Known rows, with every step that occurs
U, V: [-11 -13 -35   6 -15   6   0   0  -6  17  -9  43  17 -10 -19  19   5  33
  -8  -6 -22   2   7  29 -13  -7  10  -2]
J, V, U, Z, Q: [-15 -23  16  22  80  21  -4   4 -12  27 -41  47  -7  14 -10   6  24 -17
  -1   7  -9 -10 -20  37  23 -21 -17  13]
N, Z, Q, C: [ 27   6  -5  30  16  45  20  24  20  10  -7  22 -24  10 -29   0   6  15
  15   5 -33 -46 -29  53  10   0  15  13]
U, W, J, V, D: [-16   8 -20 -12 -10 -22 -15   1   3 -23   5  17  29 -22 -10  33 -20 -66
  42   6  15  27 -20  14   6  11  -8 -21]
B, D, V, U, Z: [-34 -24 -14  -2  49  20   3  -5 -30  26 -28   8 -41  13 -10 -11  27  22
 -12 -11  27   5 -34   2 -29 -21  12  45]
C, Q, T: [ 13   8 -20  22   8  27  -8  11  10  26 -15  28  -2   9 -43  31   8  39
 -40  -6 -11  -4 -22  -1  17  19  27 -43]
W, J: [ 23   7 -14  23  -8  -2 -18  -5 -15 -20  14  12  11 -12 -35  36   3   7
   1  12  -6   1 -16  13   9   1  10 -20]
C, Q: [ 10  -2  -9  26  10  12   2   6  15  15  -7  42   5   2 -34  29  11  42
 -15   7 -10 -11 -11   3   4   9  18 -25]
T, Q, Z: [ 27  13  17   1 -13  16   8  21  10   0  14  14   7   5 -20   0 -21  19
  25   0 -17   9  -7  35  -3  31  26   6]
W, J, V: [ 13  16  -5  11  23   0 -29  -6 -12 -28 -10  16  36 -18 -30  47  -2 -21
  -4  10   9  -4  -5  30  11  -5   7 -23]
B, D, V, J, W, U: [-13 -14  -2 -56 -22   1  18   2  -1   0  14 -19  -4  13 -40 -26  23 -11
 -43 -31  53 -11  19  11 -41  10  48   4]
J, V, D: [ -4   1   4   4  19  18 -13   3  -7  -1 -19  31  35  -7  -7  30   5 -22
  27  -5  10  19 -14  20   1   6   5  -2]
D, B: [  4 -16 -27  18  -7   2  15  -3 -12   6 -21  10   4 -20 -12   4  11  37
  -2  -5  -6   4  10  12  11  15   1  16]
Z, N: [ -4  -3  -5   9   1  23  38  19  -6   4 -16   3   9  -2 -14  21  -1  25
  -7 -12   2 -13 -11  12 -12 -11  13 -10]
U, W, J, V, D, B: [-25  -1 -37  -9 -12 -36   1  -8   5 -17  -5   5  27 -38   5  13 -21 -61
  34  -4  17  34 -10  13  14  17 -19  -3]
D, V, U, W: [-51 -33 -42 -26  -4 -22  23 -11 -42  14  -8  14 -10 -10 -25 -24  -4  -4
  19  -8   6  -4  10 -15 -22 -13  13  10]
Q, Z: [ 23  -5  -1   7   6  35   0  16   6   4  13   5   9   3 -26  16   1  33
  15  11  -4   8   0  34   8  11  25   4]
U, V, J: [ -7  -9 -21  -4 -29  13   5   9  -6  26   8  42  30  -9 -12  17  12  16
 -22  -7  -9   2   3  22 -21   0  16 -18]
W, U: [ 15 -20 -25  10  -7  -7   6 -17 -27 -12   3  15  -8  -6 -19  -3  21  28
  -5  10 -20  -1   9  20  10   6  14   9]
B, D, V, U: [-38 -34 -13  -8  29  15   3 -10 -24  35 -11  -4 -32   8 -26 -25   9  12
 -11 -28  36   7  -8 -10 -32  -5  30  27]
U, V, D: [-15 -17 -25   6 -24   4  -4  -5  -5  23   7  46  22  -7  -2  15   1   8
  19 -17 -18  28 -21  21 -18  -3   8   4]
Z, Q: [  8 -11   0  28   8  16   5  18   6  24   3  34  -6  14 -32  -1  13  12
   0  -9 -15 -16  -4  25   9  -2  -1  -8]
W, U, V, D: [-11 -31 -39   3 -27 -18   1 -28 -17  10  18  38   9 -12   7 -12   8   6
   9 -14 -28  28 -14  28  -9  -4  11  18]
T, Q: [ 17  12   6   8 -24   0   9  10 -11  -4  -7  31   2  -3 -22   7  -7  15
  14  -6 -21   0  -6  15 -10  28  12  -2]
D, V, U: [-29 -27 -17  -2  21  -1   4 -21 -52  16  -9  16   1  -3 -25 -15   9  18
  -1 -11   6  -8  -2 -10 -20 -26  27  14]
D, V, J, W, U, Z: [  0   4  -5 -47 -14 -14  17  -7 -34 -27  -2  12  22   8 -23  -5  38   6
 -35   2  15 -27   3  23 -28 -23  25  10]
Z, Q, C: [ 21  10 -18  12   2  38  25  18  12  31  -5  13  -5   2 -31   1  10  10
   8  -4 -12 -40 -21  36  21   4  19   0]

Rows
[ -2  -6  -5 -51 -32 -17  19 -12 -30 -18  16  -1  31   4 -39 -16  22  -5
 -33 -14  22 -26  25  11 -32 -10  42  -8]  D, V, J, W, U
[-17   0  13 -52 -20  25  12  26  11  13   1 -11  10  19 -50   0  15  -7
 -33 -35  63 -11  11   3 -50   9  46  -9]  B, D, V, J, W
[-19 -42 -33 -27 -40 -35  23 -26   3   4   1  14  21 -19  -5 -22   3   0
  -3 -27  -8  28  13  33  -3  13  18  29]  J, W, U, V, D, B
[ 12  16  24  -5  -7  23  44  32  17   5   6  -7   9   5  -5  -3 -35  12
  13 -16  -7  -1 -17  34 -18  13  26  -2]  T, Q, Z, N
[  9  -2   6   2  13  39  36  30  14  10   4 -15  14   5 -12  14 -14  26
   3  -7   7  -3 -12  31  -6  -7  26  -3]  Q, Z, N
[ 12  -2  -9  24   6  32  -5  22   1  37  -6  19 -12  19 -41   1  10   9
 -24 -22 -16  -8 -16  22  23   7   8 -26]  Z, Q, T
[ -4 -10  14  31  76   2 -20  -8 -13   7 -17  36  -1   6 -15  20  13 -40
  -5  15  -3  -6 -39  38  28 -26 -18  -2]  W, J, V, U, Z, Q
[ 17 -23  -3 -23 -19  -9  14  -6  -9 -24  -2   4   7   2 -49   8  21  15
  -6   5  -2  -7  27  29   8  16  30  -1]  J, W, U
[-21  -2 -21 -10   8  18   0   7  -8  17 -11   0 -15   7 -27  -8  10  22
 -17 -28  35  -4  -5   5 -39 -10  26  19]  B, D, V
[ -9 -33 -16 -29 -39 -20   8 -17   0  -1  14  25  25  -2 -22  -1   7  -8
   7 -18 -11  20   5  35 -11   6  28   9]  J, W, U, V, D
[ -7   8   8 -46 -30   8  11  15 -16  -5   3   9  45   7 -49  10  16  -1
 -23 -18  33 -28  17   2 -38  -7  41 -21]  D, V, J, W
[-26 -44 -28  -7  -7  -3  23   4 -19  15  -9  18 -23  -8 -27  -4   1  -1
  33  10  -6  15  10  -5   9  21   5  -2]  V, U, W
[-49 -27 -39 -22   3 -24   5 -10 -16  15  13 -16 -40  -8 -31 -21 -13 -32
   5 -18  42  18 -13 -15 -26   0  16   6]  B, D, V, U, W, J
[ -3 -23 -36  -7 -34 -13  10 -15 -18  13  20  35  16 -13  -3  -8  19  13
 -32  -4 -21   3  12  29 -12  -1  19  -5]  W, U, V, J
[-17   2 -11 -20  -8  25   5  16  -7  25   8   0  -4  10 -20 -11  17   5
 -32 -30  46  -5  -8  -5 -47   0  29   0]  B, D, V, J
[ 23  -7   9 -27 -18   2  17   6 -12 -26  -2  15  10   8 -26  19  41   7
 -24  21   2 -10   2  32   3  12  15   0]  V, J, W, U, Z
[  9  12  -4  17  72  22  -4  -8  -9  14 -23  17  -1  -8 -14  22  10 -43
   3  18  -2 -32 -54  52  40 -18   4   6]  W, J, V, U, Z, Q, C
[ -4 -12  -2 -36 -43  11  12  22  11  12   4  32  41   0 -41  27  10   3
 -23 -14   5  -5  21  28 -23  10  31 -30]  U, V, J, W
[ -5 -31 -26 -31 -29 -19  13 -13  -3  -7  -1  23  19  -5 -39   2  10  17
 -19  -6 -16  -4  31  46  -6   1  31   3]  J, W, U, V
[-10  11 -29 -13  -1 -20 -12   5   1 -28  -9  14  23 -24 -28  38 -14 -43
  17  16  10   3   7  26  10   4  -6 -28]  U, W, J, V
[ 23  21 -18  15  20  40  21  21   7  24 -24  24 -16   6 -15  16  26  19
   4  14 -20 -42 -46  47  24  -9   3  18]  U, Z, Q, C
